Each row was made from one walk, in order. Every step used is in the known rows, and no mark comes twice. Write each row's walk.
In the rows, zero is written as 128.
Known rows
rutok, sopimi: [159 140 161 102  93 128 138 115 105 138 131 163 162  99 185  82 131  97
 146 136 157 123 111 131 151 131  92 185 162]
sopimi, fakat, nakif, rutok: [105 174 119 165 100 120 149 145  47 127  45 148 156 104 125 166 141  78
  97 118 132 171 163 132 144 134 125 144 153]
vani, nakif, zenoguv, sopimi, rutok, rasava: [144  77  82 147 156 117 129 154 145 104 154 129 129 169 112 127 135 172
 114 103  94 123 148 115  88 124 134  51 105]
sopimi, vani, nakif, rutok, rasava: [152  96 137 168  84 146 189 113 156 116 147 140 120 117  99 147 158 146
 147 104  42 124 131 154  80 171 160 100  90]
fakat, nakif, zenoguv, sopimi, vani: [ 71 155 113 127 154 165 124  83 125 153 141 131 133 155 157 176  69 150
 120 153  84 161 185 114 179 130 135 114 169]
fakat, rasava: [147 153 158  95 125 142 129 121 125 110 159 204 154 140 155 117 133 115
  85 113 141 118 146 130 164 102 136 166 154]
fakat, rasava, vani, nakif, zenoguv: [ 47 130 133 119 140 154 118 137 127  85 218 171 128 134 125 110 128 185
 106 113  90 146 141 143 100 141 180  85 155]
gozap, rasava, zenoguv, nakif: [146 101 147  70 152 128  69 115 161 171 147 118 115 167 112 131 106 119
 155 136 200  88 102  80 109 116 138 152 117]
gozap, rasava: [171 146 171  81 105 155 119 122 127 176 142 200 172 161 140  98 123  89
 122 133 139 101 139 107 118 121 108 187 128]
vani, nakif, zenoguv, sopimi: [ 95  80 125 113  89 112 112  85  74 123 184 141 129 154 150 113  87 149
 117 106  94 106 152  96  98 141 147  98 152]
zenoguv, nakif: [163 116 170 130 115 144 109  98  80 131 134 122 120 131 178 164 126 111
 137  99 155  77 118 108 167 143 137 158 156]
rutok, rasava, zenoguv, sopimi, vani: [140 111 129  84 173 122 142 135 209 141 150  93 125 143 126 118  89 143
 158 160 111 114 147 124 152 124 128 120  92]
vani, nakif, rutok, sopimi, zenoguv: [103  71 136 159  62  95 116 128 107 102 143 131 117 104 124  91 137 124
 192 115 142 125  78 131  97 142 123  98 156]
fakat, nakif, rutok, rasava, zenoguv: [126 127  67 106 184  86 132 145 181 121  90 108 113 134  63 170 133 152
 146 119 144 133 161 110 142 152 115 116 120]
zenoguv, sopimi, fakat, rasava: [137 185 138 129 114 121 146 160  91 129 141 160 161 133 166  98  89  81
  46 134 139 138 162 141 155  49 135 140 138]
fakat, rasava, zenoguv, nakif, rutok, sopimi: [131 126  70 119 150  95  94 114 182 112 148  70  49 114  99 133 123 141
 117 151 212 136  76 121 113  68 125 138 125]
sopimi, vani, nakif, zenoguv: [ 67  62 165 125  79 165 141  66  94 118 162 188 148 132 149 132 126 152
 154 124  65 148 125 115  92 179 174 107 153]
sopimi, rutok, rasava: [195 123 136 138 172 148 153 171 144 107  91 168 162 139 136 133 190 126
 130 104 134 111 129 136 151 131 110 128 102]
fakat, nakif, rutok, sopimi, vani: [117 183 115 163 108 159 157  99 138 147  98 120 124  97 142 158 131 118
 146 146 113 192 132 168 158 146 102 154 148]
rasava, vani, nakif: [ 98 137 199 131  95 151 124 150  75  96 173 147 152 110 161  97 142 135
 151  75  92 117 127 155 136 201 163 106 138]
sopimi, rutok: [161 129 168 137 133 149 113 141  82  96  75 181 170 138 157 122 186 103
 122 108 158 126 116 126 167 143 108 151 116]
fakat, rasava, zenoguv, sopimi, rutok, nakif: [125 123  95 103 213 125  98 172 202 107 128  84 112 185  76 140 115 161
  93 134 168 159 126 146 153 111 120  84  98]
rasava, zenoguv: [112  93 167  64 136 100  99 115 111 111 111 159 157 136 134 100 130 114
 160 128 176 108 118  88 143 158 124 161 134]
vani, nakif, rutok: [130  94 152 153  52 106 134  95  67  98 119 151 127 121 110 123 160 121
 125  81  97 116 123 118  92 172 144 123 119]
vani, nakif, rutok, sopimi: [139 110 126 151  45 101 144 104  93 113 137 132 122  97 131  90 144 114
 145 104 120 138 102 147  84 156 114 133 132]
sopimi, zenoguv, nakif, rutok, rasava, gadu: [149 113  92 186 194 110  96 139 205 155 126  54  68 117  94 188 138 169
 192 133 133  82  74 114 142  83 140  90 133]
rasava, zenoguv, sopimi, vani: [ 98 115 158  86 140 124 104 105 143 130 136 110 132 140 148 101  88 122
 150 161 134 133 132 112 163 135 129 140 105]
nakif, rutok, rasava, zenoguv: [145  87  91  93 152  84 137 135 179 115 103 116 108 129  66 125 157 144
 149 143 143 100 131  97 105 133 108 138  85]
vani, nakif, rutok, sopimi, fakat, rasava: [120 144 107 168  47 106 167 148  99 105 136 158 135  88 125  79 138  89
  82 119 132 183 103 166  67  87 143 114 144]
zenoguv, nakif, rutok, rasava, gadu: [191 152  79 175 173 119 121 114 196 161 119  52  69 108 103 184 150 157
 141 115 112  97  95 129 126  94 138 128 107]
gozap, rasava, vani, nakif, zenoguv: [ 75 122 145 102 116 168 104 135 133 146 199 170 143 153 108  89 124 161
 136 127  91 131 134 124  53 157 150  98 130]
zenoguv, nakif, rutok, rasava: [195 111  98 164 136 129 153 118 142 131 118  80  79 121 101 191 154 139
 130 113 125  63 129 121 125 119 127 139 105]

Write each row's walk
[108  95 105  97 136 143 141  97 130 162 146 101 113 161 112 159  78 161
 115 152  99 108 169 115 118 143 107 122 145] => rutok, nakif, zenoguv, sopimi
[150 139 124 177  86 166 146  79 131 142 115  71  70  89 150 158 145 121
 151 157 133 136  83 154 130 118 119 159 117] => zenoguv, nakif, rutok, sopimi, vani
[109 112 120  93 120 122 111  86  91 136 147 144 131 147 152 119  91 141
 106 151 119  99 169  89 135 104 105 145 150] => nakif, zenoguv, sopimi
[118 110 142  67 143  82  88 121 118 124 136 110 137 149 137  90  91 121
 136 133 172 100 139  91 161 126 113 144 119] => rasava, zenoguv, sopimi
[116 104 129 144  99 111 118 129 116 119 111 135 115 103 132 103 144 114
 184 159 171 116  94 127 136 107  83 153 159] => nakif, rutok, sopimi, zenoguv
[157 109 160 137 147 175 140 148 118 115  78 137 154 150 111 168 175 125
 132 105 133 132 116 153 147 184 107 128 117] => sopimi, rutok, nakif
[135 178  93 153  88 121 170 155 113 119  99 155 135  86 131  86 143  83
  67 165 159 177 119 161  99  49 105 164 139] => nakif, rutok, sopimi, fakat, rasava
[138  76  75 115 124  58 127 136 169 107 151  68  89 140  63 107 107 162
 135 104 105  98 140 114  80 144 140  67  79] => vani, nakif, rutok, rasava, zenoguv, sopimi
[113 175 162 135 113 130 147 146  44 137  72 180 193 117 170 152 122  72
 113 103 143 163 157 129 177 146 143 147 185] => sopimi, fakat, nakif
[171 186 149  93 149 143  88 115 184 208 138 170 166 152 139  96 124 114
 133 137 120 131 104 114 119  98 115 166 127] => gozap, rasava, gadu
[ 94 117  94 144 141 100 103 143 114 102  94  96  82 115  83 146 136 110
  84 143 196 144 102 110 105  70 166 127 108] => sopimi, fakat, rasava, zenoguv, nakif, rutok
[ 44 125 138 148 101 128 124 162  50 114 159 113 139 111 151  88 100 133
 108 128  86 151 153 135  89 136 164  68 138] => rasava, vani, nakif, zenoguv, sopimi, fakat
[177 160  88 144 162 109 141 121 199 156 107 113 114 106  99 142 161 150
 137 134  92 121 120 134 117 105 110 142 104] => nakif, rutok, rasava, gadu
[103  76 133  95 130 157 150  90 123 151 126 144 138 154 104 166 118 157
 140 145 106 118 145 112 106 172 117 145 161] => rutok, nakif, zenoguv
[ 78 172 180 158 106 149 144 193  85  85 169 173 165 102 154  88 137 110
  90  93 106 167 128 175 114 133 192  88 150] => sopimi, fakat, rasava, vani, nakif
[161  79 123  89 180 105 114 130 174 129 138  89 104 141 120 160 124 144
 170 117 176  75 111 100 141 141 146 130 124] => rutok, rasava, zenoguv, nakif
[149 137 112 187  74 121 144 129  69 140  74  81  98  76 150 132 144  74
 119 142 178 140  86 141 109  87 112 160 137] => zenoguv, nakif, rutok, sopimi, fakat
[134 106  88 117 156 112 149 131 211 133 123  65  86 130  80 131 113 152
 143 173 101 116 148 126 119 111 117 117  53] => nakif, rutok, rasava, zenoguv, sopimi, vani
[193 164 115 145 211 133 116 162 199 138  94 141 156 128 133 130 190 147
 144 117 118 142  90 145 150 107 112 120 102] => sopimi, rutok, rasava, gadu
[119 122 147 173  58 135 142  90  98 122 143 104 105 130 130 129 113 133
 115 112  54 132 138 142 114 152 151 101  91] => zenoguv, sopimi, vani, nakif, rutok
[121 190 140 129 106 128 157 154  74 148  84 161 189  90 189 120 108  62
 133 128 162 187 134 149 161 127 109 158 201] => rutok, sopimi, fakat, nakif
[146  86 131  62 165  98 131 140 175 122 131 143 146 134 113 110 129 138
 168 129 155  92 131 102 131 147 123 143 118] => rutok, rasava, zenoguv
[106 107  95 145 103  87 112 138  98 123  69  56  84  78 117 113 135  93
 147 165 221 152  70 115  88  98 117 143 127] => rasava, zenoguv, nakif, rutok, sopimi, fakat
[ 91 116 135 112 119 165 131  77 113 143 150 141 127 147 166 133  92 141
 119 180  85 131 161 109 141 110 122 137 131] => nakif, zenoguv, sopimi, vani
[140 196 142 113 170 130 100 110 175 141 158 176 149 128 154 118 127 138
 101 123 124 145 108 134 158  79 139 151 158] => fakat, rasava, gadu
[ 92 166 137 166 110 138 130 150 125  76 178 137 105 113  98 119 159 161
  87  90  85 144 130 168 106 142 169  93 110] => fakat, rasava, vani, nakif, rutok
[165 147 145 147 142 133 103 149  89 106  98 136 147 152 164 111 146 109
  99 112 150 117 138 124 176 114  98 130  99] => zenoguv, sopimi, rutok
[117 191 138 142 125 116 137 153  54 147  98 132 176 129 181 142  78  71
  92 111 133 152 176 131 190 117 127 127 171] => zenoguv, sopimi, fakat, nakif
[ 88  96 124 117 136 187 163  86 152 171 147  98 109 156 119 169  76 162
 129 178  67 139 161 137 126 152 127 119 136] => rutok, nakif, zenoguv, sopimi, vani
[127 201  95 161 179 146 157 177 164 119 117  92 112 111  95 180 154 162
 130 111  90 131 176 170 164 158 118 108 120] => fakat, nakif, rutok, rasava, vani
[140 184 176  99 135 176 115 164 144 165 157 163 165 142 142  91 134 117
 125 140 122 111 139 144 130 135 109 162 109] => gozap, rasava, vani
[126  94 117 107 187 121  97 167 158 122  89  69 128 165  89 139 120 147
 136 132 166 141 116 128 146 158 107  88  87] => rasava, zenoguv, sopimi, rutok, nakif
